Known rows, with every step that occurs
nuta, pinavo, miruv, lupip: [.03 -.05 .16 -.13 -.36 -.04 .12 .06 .07 .11 -.03 -.04 -.03 -.11 .11 .00 .16 -.06 .01 -.12 .06 -.19 -.08 -.22 .23 -.29 .14 -.34 .02 -.01 -.02 .09]
damur, nuta, pinavo, miruv, lozal, lupip: [-.03 -.02 -.13 -.06 -.25 .00 .01 .09 .05 .14 .03 -.02 -.01 .13 .21 .02 .10 .07 .02 -.25 .10 -.57 -.10 -.03 -.01 -.18 .06 -.09 .01 -.07 -.04 -.24]
surof, pinavo, nuta: [-.06 .06 .01 .00 .10 -.06 .10 -.11 .03 .01 -.06 -.08 -.06 -.02 .05 .02 .14 .10 .02 -.14 -.05 .03 -.02 .03 -.17 -.20 -.17 .17 -.11 -.27 .03 .00]
pinavo, nuta: [-.09 .02 .10 .00 .18 -.03 .13 -.08 .01 -.14 -.04 .02 -.05 -.04 .01 .00 -.04 .00 -.01 -.19 -.11 .13 .05 .02 .04 -.11 -.05 .15 -.05 -.19 .01 -.06]
ripil, surof, pinavo, miruv: [-.20 -.10 .01 -.17 .00 -.09 .14 -.15 .01 .23 -.10 -.04 -.01 -.10 .06 -.02 .13 .01 .16 -.14 -.05 .21 -.06 .08 -.27 -.17 -.28 .12 -.22 -.27 .19 .06]
ripil, surof, zofoz, zefid: [-.63 .05 .16 .45 .07 -.23 .25 -.20 -.01 -.25 .01 .02 -.13 -.02 -.22 -.18 .02 -.10 .12 -.23 -.07 .40 -.24 .13 -.21 -.05 -.17 .16 -.16 -.27 .29 .01]
ripil, pinavo, miruv, lozal, lupip, nuta: [.09 -.06 .00 -.28 -.10 .09 -.11 .01 .00 -.09 -.08 -.01 .07 .06 .03 .15 .02 .09 .04 -.06 .10 -.50 .10 .07 .07 -.14 -.02 -.06 -.01 -.04 .00 -.18]
surof, pinavo, nuta, damur, lozal: [-.11 .07 -.07 .28 .13 -.11 -.06 -.04 -.06 -.06 .07 .00 -.10 .07 .08 .04 -.34 .07 -.06 .52 -.10 .11 .09 -.02 -.12 .15 -.03 .11 -.06 -.16 -.21 .41]
damur, lozal, lupip, nuta: [.09 -.02 -.11 -.09 -.06 .14 -.13 -.05 -.05 -.14 -.05 -.02 .06 -.02 -.02 .12 .05 .14 -.06 .39 .08 -.51 .11 .06 .17 .01 -.11 -.03 -.01 .02 -.13 .03]
lupip, lozal: [.11 .01 .07 .01 .18 .13 .07 -.07 -.02 -.10 -.07 -.03 .03 -.07 -.16 .07 .00 -.13 -.07 .60 -.01 .14 -.15 .11 -.07 -.02 .13 .04 -.01 -.17 .12 .21]
nuta, pinavo, miruv, lozal, lupip: [-.05 -.02 -.09 -.08 -.24 -.02 .02 .09 .03 .12 .00 -.05 .02 .11 .20 .01 .06 .01 .03 -.31 .00 -.53 -.13 -.02 .01 -.21 .07 -.09 .01 -.13 -.12 -.26]
damur, nuta, pinavo, miruv: [-.17 -.17 .03 -.12 .07 -.11 .06 -.01 .10 .24 .07 .10 -.10 -.07 .05 .09 .18 .02 .03 -.10 .17 .28 -.04 -.02 .07 -.17 -.06 .05 -.02 -.13 -.08 .03]
lupip, miruv, lozal, damur: [.14 .24 -.03 .00 .16 .09 -.07 .05 -.04 .19 .00 -.03 .07 -.02 -.03 -.10 .13 -.06 .01 -.33 -.20 .17 .05 .02 -.10 .39 -.02 .13 .13 .23 .02 -.19]
miruv, lozal, damur: [.04 .34 -.05 .18 .16 .04 -.02 .05 -.03 .05 -.04 -.02 .03 .03 .00 -.11 .12 -.07 .03 -.19 -.23 .18 -.03 -.01 -.07 .37 .05 .10 .12 -.09 .04 -.23]
damur, lozal, miruv: [.01 -.20 -.11 .01 -.01 .05 -.01 -.04 -.09 -.27 .01 .05 -.03 .09 .00 -.18 .06 -.04 .11 .15 -.11 .37 .05 -.03 -.09 -.13 -.04 .09 .04 .03 .09 .16]
miruv, lozal: [.07 .11 .08 .09 .11 .05 .04 .07 -.02 -.12 -.05 -.04 -.01 .18 -.04 -.17 -.06 -.18 -.05 -.24 .01 .17 -.13 .05 -.04 -.21 .21 .15 .03 -.12 .14 -.30]
surof, pinavo, miruv, lozal, lupip: [-.03 .00 -.14 -.08 -.30 .03 .02 .04 .01 .13 -.06 -.11 .02 .12 .21 -.02 .06 .05 .06 -.27 -.01 -.60 -.09 .00 -.17 -.21 .03 -.04 -.04 -.17 -.01 -.27]
pinavo, nuta, damur: [-.06 .02 .10 .21 .24 -.18 .05 .00 .01 -.21 .05 .01 -.04 -.03 .02 .06 -.67 .04 -.03 -.21 -.11 .22 .18 -.01 .01 .29 .05 .09 -.07 -.21 -.16 .00]
nuta, damur, zefid: [-.10 .07 -.05 .32 .15 -.06 -.01 -.02 -.04 .12 .06 .08 -.02 .04 -.13 -.11 -.41 -.11 -.10 .11 -.16 .28 .07 -.01 -.08 .17 .10 .05 -.02 .13 -.05 .01]
surof, zofoz: [-.70 .05 .09 .30 -.09 -.07 .10 -.10 .00 -.43 -.16 -.13 -.04 .03 -.18 -.11 .15 -.06 .11 .11 -.02 .35 -.37 .09 -.21 -.03 -.04 .16 -.06 -.28 .15 -.04]
lupip, miruv, lozal, damur, zefid: [-.01 .20 -.11 .08 .10 .09 -.09 .01 -.06 .38 .06 .05 .06 .05 -.09 -.18 .16 -.10 -.06 -.02 -.26 .19 .05 .01 -.11 .24 -.01 .09 .09 .39 .01 -.09]
surof, pinavo, nuta, damur: [-.04 .05 .04 .22 .18 -.20 .03 -.01 .03 -.10 .03 -.06 -.04 -.02 .05 .08 -.56 .11 .01 -.18 -.06 .16 .14 .00 -.15 .23 -.06 .09 -.12 -.25 -.14 .04]
pinavo, miruv, lozal, lupip, nuta: [.11 -.08 -.03 -.28 -.12 .11 -.13 .01 .01 -.08 -.07 -.07 .10 .00 .03 .12 -.01 .14 .01 -.03 .13 -.50 .14 .09 .17 -.06 -.08 -.03 -.02 -.04 -.07 -.21]
lupip, miruv: [.20 -.17 .07 -.17 .17 .12 .02 -.06 -.02 .16 .02 .00 .05 -.10 -.17 -.09 -.01 -.14 -.09 -.35 .03 .24 .06 .09 -.12 -.06 -.04 .20 -.01 .58 .07 -.07]
lupip, nuta, pinavo, miruv, lozal: [-.01 -.08 .12 -.23 .04 -.03 -.06 .10 .06 .08 .02 -.03 .00 .09 .06 .01 .06 -.04 .02 -.25 .11 .18 -.04 .04 .14 -.26 .07 .07 .01 -.18 -.12 -.19]
nuta, pinavo, miruv, lupip, lozal: [.13 -.07 .15 -.21 -.19 .08 .07 .02 .05 .06 -.05 -.07 .03 -.14 .00 .14 .14 -.06 -.03 .58 .06 -.17 -.12 -.06 .13 -.16 .16 -.29 .00 -.11 .02 .36]
ripil, pinavo, nuta: [-.12 .02 .16 .01 .22 -.09 .17 -.09 -.01 -.15 -.09 .14 -.10 .07 .01 .07 .00 -.10 .06 -.24 -.18 .12 -.02 .01 -.17 -.24 .06 .11 -.05 -.17 .19 .00]
pinavo, miruv: [-.17 -.16 .07 -.16 .08 -.02 .11 -.10 .02 .09 -.08 .02 -.05 -.08 .01 .01 -.05 -.07 .08 -.15 -.08 .28 .05 .02 -.06 -.13 -.03 .14 -.03 -.20 .01 -.04]

Rows
[.19 -.17 -.05 -.20 -.05 .14 .00 -.04 -.03 .22 .02 -.04 .07 -.08 -.05 -.05 .02 -.04 -.07 -.40 .02 -.29 .04 .06 -.14 -.04 -.06 .07 -.01 .61 .01 -.12]	lozal, lupip, miruv
[.11 .11 -.05 .11 .15 -.07 -.05 .10 .08 .27 .18 .10 -.05 -.01 -.03 .02 .37 .01 -.11 -.15 .24 .22 -.16 -.02 .10 .09 -.02 .00 .09 .24 -.07 -.05]	lupip, miruv, lozal, damur, nuta, pinavo
[.02 .22 -.09 .12 .10 .00 .02 .00 .02 .14 .02 .13 -.09 .12 .01 .00 .18 .06 .04 -.02 .07 .07 .06 -.03 -.22 .23 .01 .10 .11 .05 .35 -.10]	ripil, pinavo, miruv, lozal, damur, nuta
[-.13 -.22 .03 -.30 -.02 -.07 -.03 .00 .09 .18 .03 .03 .00 -.13 .08 .19 .15 .07 .06 -.12 .10 .00 .01 .02 .21 -.15 -.13 -.03 -.04 -.17 -.28 .00]	lozal, lupip, nuta, pinavo, miruv
[.10 .19 -.09 .05 -.04 .08 .03 -.03 .04 .16 .01 .04 -.04 -.07 -.01 .08 .22 .15 -.01 .44 .12 -.12 .09 -.07 -.07 .34 -.04 -.08 .10 .07 .28 .16]	pinavo, miruv, lupip, lozal, damur, nuta
[.17 -.07 .03 -.02 -.43 .08 .06 .04 -.05 -.23 -.05 -.05 -.01 .03 .08 -.17 .12 -.04 .05 .13 -.03 -.17 .02 -.23 .11 -.24 .13 -.32 .06 .15 .18 .19]	damur, lozal, miruv, lupip
[.03 .05 -.03 .23 .16 -.11 .06 .04 .08 .09 .13 .13 -.11 .00 -.07 .02 .28 -.04 -.12 -.01 .30 .26 -.25 -.02 .13 -.17 .03 .01 .04 .01 .00 -.03]	damur, nuta, pinavo
[.17 .00 -.03 -.17 -.07 .13 -.12 .02 -.01 -.16 -.07 -.07 .11 .02 -.02 .08 .00 .11 -.04 -.01 .14 -.51 .08 .09 .17 -.06 -.04 -.03 .00 -.01 -.03 -.25]	miruv, lozal, lupip, nuta
[.07 .28 -.06 .12 .21 .10 .00 -.04 -.03 .06 -.06 -.01 .06 -.15 -.09 .07 .17 -.04 .02 .40 -.26 .16 -.05 .03 -.09 .49 -.01 .02 .10 -.13 .02 .12]	lupip, lozal, damur
[.10 -.02 -.01 -.06 .01 -.04 -.11 .11 .06 .01 .07 .02 .04 -.02 .00 .12 .24 .02 -.09 -.10 .21 -.18 -.18 .03 .32 -.19 -.02 -.11 .01 -.06 -.27 -.13]	miruv, lozal, lupip, nuta, pinavo
[-.16 -.21 .00 -.27 -.03 -.07 -.06 .00 .06 .20 .05 .04 -.02 -.11 .11 .19 .18 .08 .04 .11 .08 -.02 .02 .00 .20 -.15 -.13 -.04 -.04 -.16 -.33 .15]	damur, lozal, lupip, nuta, pinavo, miruv
[.05 .19 -.06 .23 .15 -.10 -.02 .10 .08 .17 .15 .11 -.07 .03 -.01 .01 .36 .01 -.09 -.07 .21 .22 -.22 -.04 .12 .07 .02 -.01 .09 .01 -.03 -.07]	miruv, lozal, damur, nuta, pinavo
[.14 -.24 -.01 -.16 .03 .10 .03 -.02 -.03 -.28 -.04 -.01 .06 -.01 -.09 -.06 .05 -.04 .13 .16 -.05 .34 .01 .04 -.10 -.10 .00 .01 .02 -.07 .19 .11]	lupip, lozal, miruv
[-.21 -.15 .12 -.16 .11 -.09 .15 -.09 .00 .08 -.11 .15 -.10 .02 .01 .08 .00 -.17 .15 -.19 -.14 .28 -.01 .01 -.28 -.26 .08 .10 -.04 -.17 .18 .02]	ripil, pinavo, miruv
[.12 -.19 -.08 -.17 -.06 .08 -.07 -.03 -.04 .22 .11 -.03 .04 -.05 .07 .03 -.17 .07 -.08 -.12 -.04 -.35 .17 .03 -.11 .11 -.10 .06 -.04 .57 -.18 .14]	pinavo, nuta, damur, lozal, lupip, miruv
[-.77 .06 .14 .27 -.08 -.12 .19 -.16 -.05 -.44 -.19 -.08 .02 -.02 -.17 -.19 .15 -.09 .17 .05 -.09 .37 -.44 .17 -.21 .05 -.21 .13 -.22 -.27 .37 .03]	ripil, surof, zofoz
[.15 .20 -.11 .11 .12 .09 -.03 .01 .01 .18 .07 .06 -.03 .05 -.05 -.08 .18 .09 -.05 -.05 .15 .06 .08 .00 -.14 .32 -.04 .13 .12 .31 .29 -.14]	lupip, miruv, lozal, damur, nuta
[.09 -.02 -.01 .14 .07 -.06 -.10 .03 .00 -.22 .02 -.03 .06 -.05 -.03 .14 -.64 .13 -.03 -.04 .04 -.20 .21 .03 .10 .36 -.01 -.06 -.05 -.05 -.20 -.07]	lozal, lupip, nuta, damur
[.17 -.07 .04 .03 -.41 .01 .03 .07 -.04 -.25 -.01 -.05 -.01 .02 .10 -.14 -.11 -.01 .05 .11 -.04 -.15 .07 -.24 .11 -.10 .15 -.34 .04 .15 .12 .22]	nuta, damur, lozal, miruv, lupip
[.06 -.23 -.09 -.02 .02 .00 -.11 .01 -.08 -.33 .06 .03 .01 .07 .00 -.06 -.24 .07 .11 .20 -.05 .34 .21 -.03 -.01 .09 -.08 .03 .01 .03 -.04 .21]	lupip, nuta, damur, lozal, miruv
[.28 -.11 .09 -.26 -.23 .13 -.07 .01 .00 -.30 -.09 -.07 .10 -.09 -.08 .00 .07 .09 .03 .03 .15 -.20 .19 -.07 .30 -.13 -.05 -.22 .02 .14 .12 -.02]	lozal, miruv, lupip, nuta
[.07 -.05 -.03 -.02 -.04 -.09 -.15 .06 .03 -.07 .02 -.10 .06 .00 .07 .16 -.56 .19 .02 -.08 .09 -.25 .23 .03 .00 .27 -.07 -.05 -.09 -.14 -.21 -.06]	surof, pinavo, miruv, lozal, lupip, nuta, damur
[.06 .15 -.07 .19 .19 -.06 -.01 .06 .08 .18 .14 .11 -.05 -.05 -.05 .10 .38 .02 -.09 .23 .21 .21 -.23 -.02 .11 .12 -.01 -.05 .08 -.02 -.05 .11]	lupip, lozal, damur, nuta, pinavo
[.16 .00 .11 -.05 -.04 -.05 -.06 .09 .07 -.03 .05 .02 .02 -.12 -.06 .10 .28 -.02 -.11 .02 .25 -.02 -.15 -.06 .41 -.22 .02 -.23 .02 .01 -.20 .03]	miruv, lupip, nuta, pinavo
[.22 .04 .14 -.05 -.15 .15 .09 -.01 .00 -.10 -.10 -.09 .04 -.09 -.09 .05 .06 -.10 -.08 .63 .03 -.22 -.13 -.04 .06 -.11 .22 -.25 .02 -.06 .18 .29]	miruv, lupip, lozal
[-.06 -.02 .04 .04 -.02 -.06 -.08 .01 -.02 .14 .03 .10 .01 .02 -.08 .05 -.35 -.03 -.03 .18 -.11 .03 .20 -.05 -.01 .09 .07 -.13 -.03 .18 -.03 .13]	ripil, pinavo, miruv, lupip, nuta, damur, zefid
[.15 -.16 -.10 -.16 -.08 .16 -.04 -.05 -.06 .24 .06 -.02 .04 -.03 .00 -.03 .05 -.02 -.09 -.07 -.01 -.33 .06 .05 -.13 -.03 -.08 .07 .00 .63 -.07 .09]	damur, lozal, lupip, miruv
[.05 .05 .00 .19 .01 -.01 -.12 .01 -.07 -.17 .05 .00 -.04 .02 .01 .06 -.38 .03 -.10 .67 .00 -.05 .15 -.05 .12 .20 .06 -.07 -.02 .01 -.18 .39]	miruv, lupip, nuta, damur, lozal
[.04 .08 -.11 .09 -.20 .07 .04 .06 -.03 -.04 -.06 -.06 .02 .15 .12 -.09 -.03 -.03 -.02 -.26 -.04 -.57 -.14 .01 -.07 -.16 .13 -.05 .02 -.07 .03 -.33]	miruv, lozal, lupip
[.21 -.05 .11 -.16 .10 .11 -.04 .07 -.02 .09 .02 -.06 .05 .12 -.07 -.17 -.05 -.16 -.08 -.43 .06 .16 -.02 .09 -.09 -.18 .14 .19 .02 .36 .10 -.25]	lupip, miruv, lozal
[.26 .02 .13 -.15 -.15 .13 -.05 -.01 .00 -.21 -.10 -.07 .07 -.12 -.11 .04 .05 .04 -.07 .14 .16 -.29 .11 -.05 .31 -.10 .01 -.20 .02 .10 .08 -.03]	miruv, lupip, nuta
[-.12 .04 -.02 .28 .18 -.09 -.03 -.03 -.07 -.14 .08 .04 -.10 .06 .07 .03 -.42 .02 -.07 .49 -.14 .16 .12 -.02 -.02 .20 .03 .10 -.04 -.14 -.22 .38]	pinavo, nuta, damur, lozal
[.04 -.04 -.02 .07 -.06 -.01 -.11 .03 -.03 .01 .06 .04 .06 .00 -.10 -.06 -.35 .03 -.03 .14 -.07 .08 .22 -.07 .09 .15 .02 -.14 .00 .25 -.04 .07]	lozal, miruv, lupip, nuta, damur, zefid
[-.05 -.02 -.08 -.08 -.24 .04 .03 .05 .00 .06 -.05 -.07 .02 .12 .19 -.03 -.03 .01 .05 -.30 -.05 -.55 -.05 .00 -.07 -.16 .08 -.05 .01 -.12 -.03 -.29]	pinavo, miruv, lozal, lupip
[-.02 -.22 -.08 .01 .03 -.05 -.04 .00 -.07 -.31 .07 .04 -.03 .08 .07 -.08 -.25 .07 .13 .09 -.13 .36 .19 -.05 -.05 .06 -.06 .05 .00 -.04 -.05 .22]	pinavo, nuta, damur, lozal, miruv
[-.06 .24 -.03 .01 .12 -.03 -.05 .09 .02 .20 .01 .00 .02 -.01 .08 -.01 .20 -.03 .08 -.25 -.21 .22 -.02 -.03 .01 .33 .00 .05 .11 -.15 -.11 -.15]	nuta, pinavo, miruv, lozal, damur
[-.15 .20 -.11 .09 .07 -.01 -.08 .04 -.02 .41 .07 .08 .03 .04 -.02 -.11 .23 -.07 -.02 .02 -.24 .25 -.02 -.03 -.01 .18 .00 .02 .09 .11 -.10 -.05]	nuta, pinavo, miruv, lozal, damur, zefid
